What can hang from each mark:
q375: q248
q388: q248 q569
q569: q590
q248: q136 q375 q388 q569 q590
q590: q248 q569
q136: q248 q590
q750: q254
q254: q248

Each row was made from one small tree. The marks that hang from a mark follow it in brackets, in the order of their numbers. Every link used is in the known rows. Write each row's tree.
In the rows, zero is written as 128.
Known rows:
q388[q248]: [153 143 109 139 136 131 131 106 204  82 108 153 130 123  98 145 130 114
 104 108 143 112 108 169 127  92 151 112 124 119 170 102 133 174 137 142
  88 158 152 135 152 183 102  74 131 111 115 145 137 101 125  82 109 128
 133 128  70 181 148 148 157 100 145  68 145 108 175  88 116 125 134 121
  66 116 131 134 149 130  90 101 117 135 145 148 153 138  94]
q254[q248[q388 q569 q590]]: [172 112 124 101 124 151 165  98 118 131 140 124 148 117 151 163  53 172
 121 107 144 130 144 148 100 124 145 128 120 158 119 125 148 117 157 145
 126 143 113  85 132  90 148  98  95 110 158  97 164 138 179 112 114 119
 151 110 154 133 133 136  93 135 117 139 109 139 122 153 170 125 161 116
 129 147 131  94 151 101 141 103  94 141 129 109 117 130  94]
q375[q248[q136 q590]]: [144 130 139  95 132 114 117 128  97 169 128 135 134 118 130 104 190  96
 156 107 149 120 125 138 152 137 118 149 127 105 143 104 148 115 104 141
 124 112  97 138 126 134  80  95 133 114 131 137 117 153 134 165 107 143
 134 124 113 171 124 157 114 136 121 161 146 103 122 129 108 105 119 115
  92 117 135 146 166 148 125 118 213  92 131 142 158 113 133]
q569[q590[q248[q388]]]: [146 105 164 132 107 179 150  91 142  68 117 131 125 168 140 140 129 106
 113 170 153 114 112 174 102  84 152 112 117 157 131 121 159 161 143 123
 124 110 125  70 138 139 108  81 178 158 158  90 162 164 138 144 128 123
 122  82  85 143 123 164 114 118 119 131 132 128 144 136 144  77 147 104
  89 133 177 173 139 125 162  80  61  84  89 130 130 160  97]
q136[q248[q388 q590]]: [147 123 143 100 104 127 174 104 142 109 117 116 134 138 135 155  62 107
 132 141 146 139 128 162 119  69 164 113 126 150 113 102 167 143 123 150
 161 127 100  62 138 124 146  88 197 129 149 119 147 185 156 116 103 114
 145  94 155 172 132 148 101 105 100 104 130 122 151 142 165 111 139 121
  94 126 156 139 141 126 173 100 111 109 117 142 118 142  88]
q248[q136 q590[q569]]: [131 129 121 121 135 117 121 189 120 145 131 114 147 121 141 117 136 117
 142 112 110  83 130 117 100 154 148 136 128 109 135 183 102  99 128 109
 154 109 123 140 126 114 109 153 123 115 138 151 124 126 131 157 136 163
 134 120 142 178 119 127  96 109 120 152 131 119  94 127 143 161 131 116
 139 111 110 139 166 146 129 125 195 108 162 127 155 115 129]
q388[q248[q136[q590] q375] q569]: [ 92 143 114 151 126  91  66 155 143 116 123 115 118 105 118 109 142  76
 127 148 113 162 137 102 167 143 102 142 136 109 119 123  96 174 111 132
 150 125 145 172 112 169 145 195 121 136  90 144 125  78 105 115 148 116
 139 203 119 113 146 120 160 138 160  77 103 114 147 118 127 134 121 158
 143 123  77  96  56 144 133 135 126 154 129 134 119 118 158]
q750[q254[q248[q136 q375 q569]]]: [107 135 123 127 138  86 100 120 134 186 143  82 121 113 126 149 107 153
 145  84 135 112 123  93 138 180 116 134 153 115 143  93  98  99  97 108
 106 168 167 209 118  54  88  87  69  93 114 143  95 126 115 129 122 108
 110 133 123 106 132  83 131 174 140 154 133 116 118 127 110 103  94 138
 148 160 128  79 137  96  80 135 140 157 146 122 114 140 156]
q136[q248[q375 q388] q590[q569]]: [ 98 132 133 125 125 106 175 149 129 129 124 138 131 103 154 162  59 146
 136 155 119 177 125 122 137  59 135  97 131 158 104 131 135 124 120 148
 169 120 112  72 126 164 187 211 186 148 124 124 121 155 122 118 141 112
 121 114 188  92 116 126 144 121 106 113  92 173 135 138 177 173 137 147
 173 131 165 134  73 138 184 171   6 118 127 130  87 166 125]
q136[q590]: [183 151 105 166 108 148 160 136 134 136 134 156 128 153 120 148 139 109
 135 182 143 144 107 177 146  74 186 109 128 118 161  54 147 155 116 116
 126 155 128 105 144 116 133 138 172 120 123 149  99 105 115  73 137 120
 147 132  94 178 121 136 174 103  92 121 125 108  95 121 128 132 110 135
  63 127 135 185 200 135 149 146  93 131 126 152 131 147 117]
q388[q248[q569 q590]]: [163 134 109 127 141 163 131  86 155  96 140 147 147 122 114 114  75 139
 109  89 116  97 161 146  82 147 111 129 132 131 123 155 140 162 138 157
  94 162 119 122 128 187 145 111 104  97 135 101 153  90 167 110 120 123
 142 127 118 147 151 148 114 114 133 102 142 103 131 118 135 133 136 111
 121 120  61 118 123 136 109  99 152 138 150 117 140 131  83]
q569[q590[q248[q136 q375]]]: [ 59 116 171 127 123 139  82  87 136 113 119 127 111 149 130 105 155 102
 132 164 143 129 141  89 144 120 111 140 119 124  98  86 113 126 121  85
 113  97 114 165 116  84 102  88 172 175 127 124 111 161 133 172 125 130
  93 118  79 113 113 145 130 136 142 153 120 112 123 116  92  87  89 105
 111 129 109 136  95 141 145  90 130 110 114 149 127 158 167]
q590[q248[q136 q375] q569]: [ 51 128 127 114 164  87 111 157 141 108  96 129 127  88 113 112 181 136
 124 101 108  93 125  90 124 146 103 134 128 128 113 170  88 114 124  91
 119 108 142 190 121 140 125 148 109 136 121 159 123 134 100 159 129 170
  89 104 109 130 108 114 138 138 143 146 127 149 126  89 102 168 121 114
 168 108 136 136  79 137 101 121 109 136 163 134 129 137 161]
q254[q248]: [164 135 100 130 147 129 155 111 206 142 120 159 135 122 109 192 134 114
 115 115 150 131 102 178 143  91 190 112 128 118 172  49 129 150 150 120
 101 156 150 136 146 113  92  62 112 114 118 136  95 107 123 110 114 130
 125 113  77 175 126 151 162 109 137 113 118 121 131  99 123 123 116 119
  58 139 150 110 200 116  96 132  96 145 133 143 145 143 117]
q388[q248[q136 q569]]: [124 143 106 130 154 133 115  93 169  86 108 119 127 126 103 124 160 147
 113  68 123 118 121 160 119 170 123 150 125 101 132 159 124 145 144 138
  82 152 152 165 138 180 109 114  84 102 111 134 140  98 104 116 114 139
 118 137 115 136 147 136 138 118 152  77 164 113 166 104  95 132 138 137
 139 105 122  94 107 128  69 112 188 155 158 121 155  93 107]
q590[q248[q136]]: [116 134 132 130 129 102 122 121 160  86  89 129 125 126 122 119 231 116
 127 111 155 116  95 160 122 127 149 135 120 110 138 114 125 140 121 103
 113 123 151 167 139 128  81 107 130 133 132 137 120 138  97 149 118 151
 105  98  68 177 111 132 134 126 135 133 150 115 146  96  85 114 122 116
 101 133 153 138 147 143  89  81 159 126 113 145 167 141 133]
q136[q248]: [145 163 105 114 143 125 156 116 196 116  98 155 133 142 104 173 126 121
 127 105 142 130 105 188 143  77 189  98 129 124 143  69 147 159 133 139
 122 151 130 120 153 161 108  74 175 114 116 142  99 129 128  93 104 118
 129 106 120 185 119 157 160  93 117  88 133 119 161  91 116 125 117 130
  76 105 150 156 169 140 110 138 116 149 122 148 139 153  98]
q590[q248[q136] q569]: [104 121 113 112 158 106 147 154 156  78 108 130 140 101 122 120 223 126
 126  84 117  96 103 162 102 147 147 129 123 121 145 182 104 132 141 112
 131 112 163 179 139 165  93 163 109 122 127 143 124 124  90 179 137 160
 106  84  90 162 116 128 133 116 146 133 143 138 121  94 110 158 129 117
 155 118 173 153 117 144  86 104 158 127 140 128 155 145 127]
q248[q136 q590]: [166 139 134 130 108 115 105 129 127 148 122 122 129 137 128 111 138 106
 147 129 141 101 132 133 131 129 163 145 112 105 140  95 128 121 109  99
 134 119 108 138 136  87 103  87 143 115 139 155 118 143 138 118 119 149
 127 147 115 197 114 132 106 125 113 135 146 101 105 126 123 113 110 122
  94 119 105 140 196 125 136 110 200 103 134 145 147 100 132]
q590[q569]: [176 140 107 136 156 130 177 179 170 115 117 160 140 133 111 146 135 136
 122 123 103  73 105 149 103 112 180  98 137 117 171 149 115 125 145 112
 119 146 138 123 143 165 118 114 127 116 131 158 117  97 116 112 134 154
 120 101 107 168 126 125 145  99 127 108 124 124 107  99 126 175 143 120
 116 122 133 182 184 133  94 164 123 127 155 126 147 139 104]
q248[q136 q569[q590]]: [143 135 132 139 136 195 109 113 117 133 146 128 124 185 129 121 151 142
 119 134 125 113 139 140 111 169 147 129 123 105 126 131 126 123 146 112
 114 124 119 134 122  99 100  82 139 141 129 108 115 119 149 137 135 112
 129 120 136 111 127 139 118 116 128 154 145 113 104 140  92 102 125 118
 122 125  97 141 172 126 115 144 203 127 119 134 150 102 137]
q388[q248[q590] q569]: [157 130 101 132 130 142 126 152 181  74 138 139 157 123 114 122  89  61
 110 105 109 110 144 150  96 130 126 123 137 122 152 145 112 185 128 153
 152 140 154 126 123 217 128 120 118 112 121 127 157  84 139 111 120 118
 177 164 109 169 161 134 119 111 148  69 116  99 158 110 150 136 149 124
  87 116  56 108 114 133 114 113 152 134 129 129 138 128  90]

Write each row's tree:
[ 92  99 165 118 106  82 112 167  88 148 119 102 125 112 137 102  77 135
 148 142 111 112 142  57 114 132 112 136 114 137 107 183 108  83 106 101
 164  83 121 128 120  75 154 152 127 143 158 155 157 169 142 148 132 169
  97 124 181 115 116 101  82 153 113 146 124 147 110 142 163 151 129 124
 171 130 127 123 107 127 156 121 108  92 142 123 116 107 156]  q248[q136 q375 q388 q590[q569]]
[ 88 124 138 119 134 110  59  94 128 118 130 121 139 105 110  79  82 149
 132  96 112 117 175  64 123 178  66 165 129 109  94 145 110 129 121 132
 105 127 114 163 113 155 142 114  93 118 130 136 142 127 156 122 128 143
 107 149 154 120 146 129 110 148 148 123 133 114 133 120 123 130 109 130
 163 109  34  78  71 135 116  98 170 137 160 119 130 102 140]  q388[q248[q136 q375 q569 q590]]
[167 114 145 143  99 132 181 105 121  75 108 141 115 129 141 136 155 123
 122 174 157 157 103 186 113  62 154 114 122 160 126 109 169 158 120 132
 136 134 123  67 142 138 150 160 174 143 128 114 151 153 110 118 133 127
 129  99  89 148 116 146 145 126 109 120 133 142 135 127 151 110 136 132
 100 142 204 178 132 119 174  84  49  98 102 139 121 161 105]  q136[q590[q248[q388]]]
[ 92 101 143 116 118  74  86 166 102 169 139  85 138  89 142 139  78  86
 144 136 125 161 146  72 131 143 114 144 117 149 103 135 106 109 117 124
 200  94 138 133 110  71 144 120  98 134 139 131 146 147 147 138 117 133
 144 173 167 107 150 107  79 159 156 132  77 127 134 150 177  98 138 135
 146 148 109  50  76 112 144 122 106 142 116 121 112 100 155]  q254[q248[q136 q375 q388[q569] q590]]
[139 133 108 123 162 111 144 175 139 167 151 117 142  94 148 161 187 111
 148 128 121 166 116 169 138 128 178 125 120 131 166 135 115 137 159 130
 153 132 155 134 127  93 110 210  83 128 103 127  89  86 110 198 154 121
 116 120 118 135 125 125 142 132 118 129 118 132  78 137 153 155 130 132
 148 159 172 103 133 140 131 156 129 125 149 134 147 126 154]  q254[q248[q136[q590[q569]]]]
[155 148 123 157 121 144 132 133  95 155 151 140 122 149 141 114 172 155
 136 140 121 150 122 145 136 155 152 140 135 100 128 119 131 120 133 120
 124 144 140 137 129 106 139 174 125 115 110 131 111 101 113 108 145 130
 128 142 136 129 120 119 150 129 118 142 153 113 100 134 102 130 128 148
 133 131 125 141 170 128 132 140 178 151 136 126 136 109 131]  q248[q136[q590] q569]
[150 128 123 157  88 110 131 187  96 114 124 117 115 147 140 135 171  85
 137 163 136 180  96 148 130 129 165 121 116 125 122 157 126 128 121 127
 203 113 146  94 132 130 143 192 146 135 129 139 135 107 103 110 153 132
 164 178 149 119 133 117 123 129 119 105 133 124 130 150 141 119 151 157
 132 135 160 130 145 121 156 139 141 135  94 123 121  98 130]  q248[q136[q590] q388[q569]]
[ 95 110 126 147  95  81  83 164 117 129 115 117 116 130 114 125 126  98
 124 136 127 127 120  75 146 128 120 129 114 127 124 143 109  97 111 103
 184 101 153 161 128 113 147 105 125 139 136 175 136 130  98  80 112 166
 118 184 159 105 132  94 126 154 148 100 116 141 154 128 125 127 133 152
 133 126 126 112 119 115 120 141 106 153 110 126 117  89 154]  q248[q136 q375 q388[q569]]
[ 90 116 110 120 170 115 152 144 159  94 102 162 136 100 106 129 125 139
 105 124 105  84 119 107 117 102 117 109 142 136 116 164  93 127 135 101
 108 125 138 164 125 154 137 144 118 134 130 151 137 124 114 138 125 161
  93  87  95 139 116 117 149 119 136 133  99 157 124  91 115 181 127 100
 141 120 115 168 102 130 105 125  75 125 148 133 120 173 128]  q590[q248[q375] q569]
[168 128 113 104 145 174 170 108 105 162 137 164 151 122 125 104 130 149
 120 104 121  81 149 134 116 146  93 119 140 123 135 124 166 124 139 156
  90 147  88 109 125 176 125  94 102 101 133 109 127 131 165 111 116 117
 147 101 124 145 124 149 119 107 122 163 137 117 107 128 112 141 141 103
 112 117 103 152 160 136 104 142 179 120 129 113 127 142  86]  q375[q248[q569 q590]]
[157 127 113 122 157 224 160  92 124 140 141 161 143 162 113 130 150 139
 106 120 129  97 138 156 114 133 102 114 146 121 141 113 150 136 153 152
  60 156  89 104 127 175 100  70 137 134 129  80 118 128 157 136 132 101
 148  95 111 105 122 155 139 107 125 159 130 122 129 142 101 116 126 104
  98 112 105 164 169 118 122 169 155 111 103 125 132 146 100]  q375[q248[q569[q590]]]
[103 120 144 158  91  89  91 185  84 148 137 111 106 138 137 122 122  96
 143 181 126 171 136  82 163 112 124 128 122 123 109 124 111 113 101 111
 192  93 146 129 119 108 167 185 151 142 129 151 139 124 100 104 143 134
 151 189 162  87 133  99 137 159 128 111 118 133 122 148 150 123 133 158
 151 130 126 125 107 124 164 147  92 137 113 133 102 107 161]  q248[q136[q590] q375 q388[q569]]
[120 147 103 130 146 111  94 159 194  89 115 126 130 120 100 127 189  79
 114  79 123 126 109 159 132 161 143 133 126  97 151 151 104 176 129 137
 153 129 187 180 137 199  89 122 104 115 109 145 133  63  83 128 128 138
 142 164 100 149 154 127 126 105 179  62 145 108 176 100 114 128 141 146
 119 119 121  99 115 130  77 123 198 172 134 124 161  96 118]  q388[q248[q136] q569]
[151 109 124 131 123 124 205 152 125  64 114 143 131 104 152 136 148 136
 116 160 128 136 108 177  98  88 148 109 134 176 130 197 147 145 133 143
 148 117 128  69 141 157 149 228 149 144 130 112 165 131  94 149 152 129
 137  87 109 131 118 135 133 119 101 136 117 159 125 135 168 165 156 120
 149 142 205 186 105 137 172 100  47 111 119 125 112 178  97]  q136[q590[q248[q388] q569]]
[158 111 132 115 131 219 160  82 106 135 131 144 123 155 143 130 123 149
 109 141 137 119 124 154 105 131  95 119 133 148 135 142 172 130 152 157
  84 135  94  67 135 150 105  71 128 148 144  72 148 156 163 126 116  95
 145  89 122  76 135 156 117 117 118 153 134 134 154 160 126 106 150 111
 113 128 162 155 141 122 151 151 121  99  89 108 124 130  90]  q375[q248[q388 q569[q590]]]
[111 107 161 115  85 115 102 107  61 149 131 101 123 134 136  97  59 163
 143 142 124 128 150  54 118 158  91 150 113 135  81 151 122  72 118 110
 144 102 107 131 122  78 178 106 123 117 165 135 158 171 162 104 111 152
 118 139 186 111 120 103  83 162 121 164 128 142 114 150 133 120 123 129
 170 122 103 101 108 116 143 102 133 119 136 119 105  94 146]  q248[q136 q375 q388 q569 q590]
[ 97 145 122 135 147 105 104 111  95 198 147 126 122 108 129 139 132 160
 138 135 132 177 148 100 168 149 125 141 123 123 122  83 112  99 138 113
 114 140 122 157 114  71 144 165  98 133 102 123  92 104 129 130 132 118
 113 164 140  79 118 124 148 145 133 155 111 138  98 141 124 140 108 149
 167 142 111  76 110 119 136 154 104 164 142 135 127 128 177]  q254[q248[q136[q590] q375 q569]]
[ 86 104 153 149  92 142  81 160 109 141 148 103 124 179 129 124  90  72
 132 175 127 138 139  73 133 136 116 130 110 136 111 149 110 106 120 105
 179  87 138 129 110  85 143  90 160 172 141 134 146 149 128 122 138 122
 125 179 167  73 131 113 106 141 139 118 103 140 143 154 131  91 138 131
 128 130 111 100 102 124 166 156 127 121  95 130 115 102 159]  q248[q136 q375 q388[q569[q590]]]
[162 138 102 136 158  87 154 182 145 167 153  88 129 100 167 158 169 101
 155 105 127 137  99 177 126 157 186 128 158 126 184 137 105 133 105 133
 158 158 178 151 126  75  74 203  96 105  97 133  79 113 100 194 167  88
 133 117 105 135 139 100 136 145 116 144 146 120  75 159 156 142 124 145
 148 191 188 136 153 122 136 131 145 112 149 137 125 155 150]  q750[q254[q248[q136[q590[q569]]]]]
[103 141 127 139 133 121  91 122 106 158 112 134 119 138  97 112 126 166
 133 111 113 113 132  78 156 156 108 140 118 100 103 104 100  90 128  95
 101 127 132 181 128  92 144  97 107 126 126 158 109 122 128  94 112 155
 110 143 154 107 113  97 147 145 133 141 139 133 109 111  81 136 107 131
 144 117  94 113 152 106  89 158 143 161 149 124 132  97 148]  q248[q136 q375 q569]
[143 140 117 125 136 146 155 123  80 166 131 147 127 129 144 108 223 149
 147 103 133 157 116 155 152 161  98 143 138 104 132 109 158 117 133 160
  92 147 108 123 123 144 112 182 105 126 106 113  98 114 113 138 139 108
 139 136 131 110 106 134 149 127 121 153 153 123 130 144  90 132 118 144
 140 122 154 158 147 142 118 151 194 122 131 115 139 115 135]  q375[q248[q136[q590] q569]]
[143 120 128 127 131  88 123 131 145 179 145  93 124 108 141 157  31 101
 149 138 151 105 140  78 147 107 146 116 158 139 162  52 111 119  85 108
 134 150 135 158 122  55  94  61 129 100 118 139 108 144 155 119 121 111
 129 127  92 176 160 117 119 163 105 141  93 104  92 135 156 100  94 122
  93 172  86 103 159 101 127 115  69 120 140 148 103 174 145]  q750[q254[q248[q375 q590]]]
[143 123 141 119 113 140 160 112  60 153 119 124 118 126 158 112 204 164
 138 126 136 175 112 152 138 134  90 144 127 134 125 143 181 108 127 162
 112 134 113  86 136 137 137 189 103 129 130 105 126 141 108 135 136 126
 141 132 146  94 111 140 134 140 117 142 163 142 152 161 111 130 148 147
 150 140 198 154 125 131 150 136 147 119 103 104 124 104 128]  q375[q248[q136[q590] q388 q569]]
[146 109 141 100 106 105 138 163  86 149 123  99 138 117 143  98 182  77
 148 114 130 120 120 124 127 155  99 138 123 130 130 172 150 121 111 164
 183  99 126 110 127 141 117 123 118 123 148 126 161 152 123 147 129 131
 172 146 154 119 134 134  81 140 133 126 125 122 148 152 141 114 152 129
 133 128 154 115 116 138 131 123 195 103  98 112 132 100 113]  q375[q248[q136 q388[q569] q590]]
[ 89 111 133 114 127  92 101  97 121 168 116 114 115  96 126 164 105 179
 137  99 133 166 130 109 148 141 113 147 103 138 111 125 122  86 141 122
 123 115 134 151 128  55 146 113  68 129 132 132 140 147 136 109 108 134
 108 132 167  78 124 107 120 159 149 139 120 155 136 139 123 122 122 132
 165 145 163  65 106 104 113 129  86 159 130 119 111  95 152]  q254[q248[q136 q375 q388 q569]]
[116 129 126 128 117 137 170  88 103 130 129 135 119 133 142 150  43 182
 126 151 129 179 141 118 140  75 114 112 134 158  81 101 154 131 132 154
 137 143  92  76 128 150 205 169 173 137 123 112 135 148 143  90 121 103
 128 136 192  73 113 129 150 131 109 129 120 162 156 142 156 129 133 150
 170 118 127 123  72 125 171 149  36 149 122 119  76 148 118]  q136[q248[q375 q388 q569] q590]
[103 109 163 143  96 161  79 105  81 139 145 116 107 173 130 108  84 153
 127 167 133 134 149  74 130 145  98 144 114 139  91 140 124  96 129 106
 125  98 117 112 118  52 140  85 135 158 151 110 151 164 156 113 132 115
 108 137 177  63 118 113 104 135 122 159 126 132 124 159 124  93 121 118
 153 133 113 111 110 110 157 131 117 127 123 124 106  88 155]  q248[q136 q375 q388 q569[q590]]
[132 128 139 111 150 194 122  95 101 154 143 127 130 161 129 104 201 125
 116 109 127 114 143 139 123 174  93 137 128 110 130 136 151 125 143 150
  85 129  94 133 127 130  81  89 118 131 127  82 116 128 143 166 142 103
 137 115 121 102 122 157 124 120 140 163 143 121 128 150  91 106 119 105
 117 116 123 140 140 145 122 151 218 109 111 120 143 114 132]  q375[q248[q136 q569[q590]]]
[ 95 137 126 148 129 117  69  89 121 119 134 132 111 108 120 100 123 153
 129 128 123 166 146 100 156 159  79 151 130 110 104 130 112 143 113 137
  91 141 133 162 115 151 156 188 101 129  98 136 116  91 121 116 142 123
 106 160 133  92 138 127 150 139 137 105 130 135 155 126 109 136 107 147
 171 118  89  96  61 138 124 132 126 153 162 121 126 112 155]  q388[q248[q136[q590] q375 q569]]
[112 120 145 102 112 140 145  76 104 125 120 116 136 125 132 135   4 177
 125 123 119 130 165  97 125 107 105 123 138 158  76 127 139 109 127 143
 143 130  82  72 121 132 188 108 172 133 151 112 157 178 170  86 103 126
 126 122 200 115 121 125 102 124 109 121 107 154 142 139 161 127 144 124
 164 116  95 108  81 126 158 117  79 130 117 117  88 142 103]  q136[q248[q375 q388 q569 q590]]
[155 130 126 148 152 217 120  67 181  72 138 154 139 158 115 137  82 133
  90 121 126 106 153 160 103 136 113 117 135 131 135 140 138 183 154 153
  79 152 122 112 126 184 120  84 121 132 122  83 134  93 159 130 132 100
 137 113 105 121 151 159 137  98 136 103 125 106 160 124 127 109 133 111
 104 118  72 116 118 133 117 122 131 129 132 120 145 129  94]  q388[q248[q569[q590]]]
[107 124 124 138 155 123 165 155 121 104 107 160 129  87 140 115 129 139
 117 167 105 116 129 107 127  86 116 107 140 160 121 147 108 123 121 112
 115 122 111 132 117 155 160 222 149 146 113 136 119 117 116 145 149 140
 110 109  97 127 112 120 166 121 115 147  93 154  89 110 130 179 126 119
 160 134 119 176  86 135 149 132  37 115 148 140 102 193 142]  q136[q590[q248[q375] q569]]
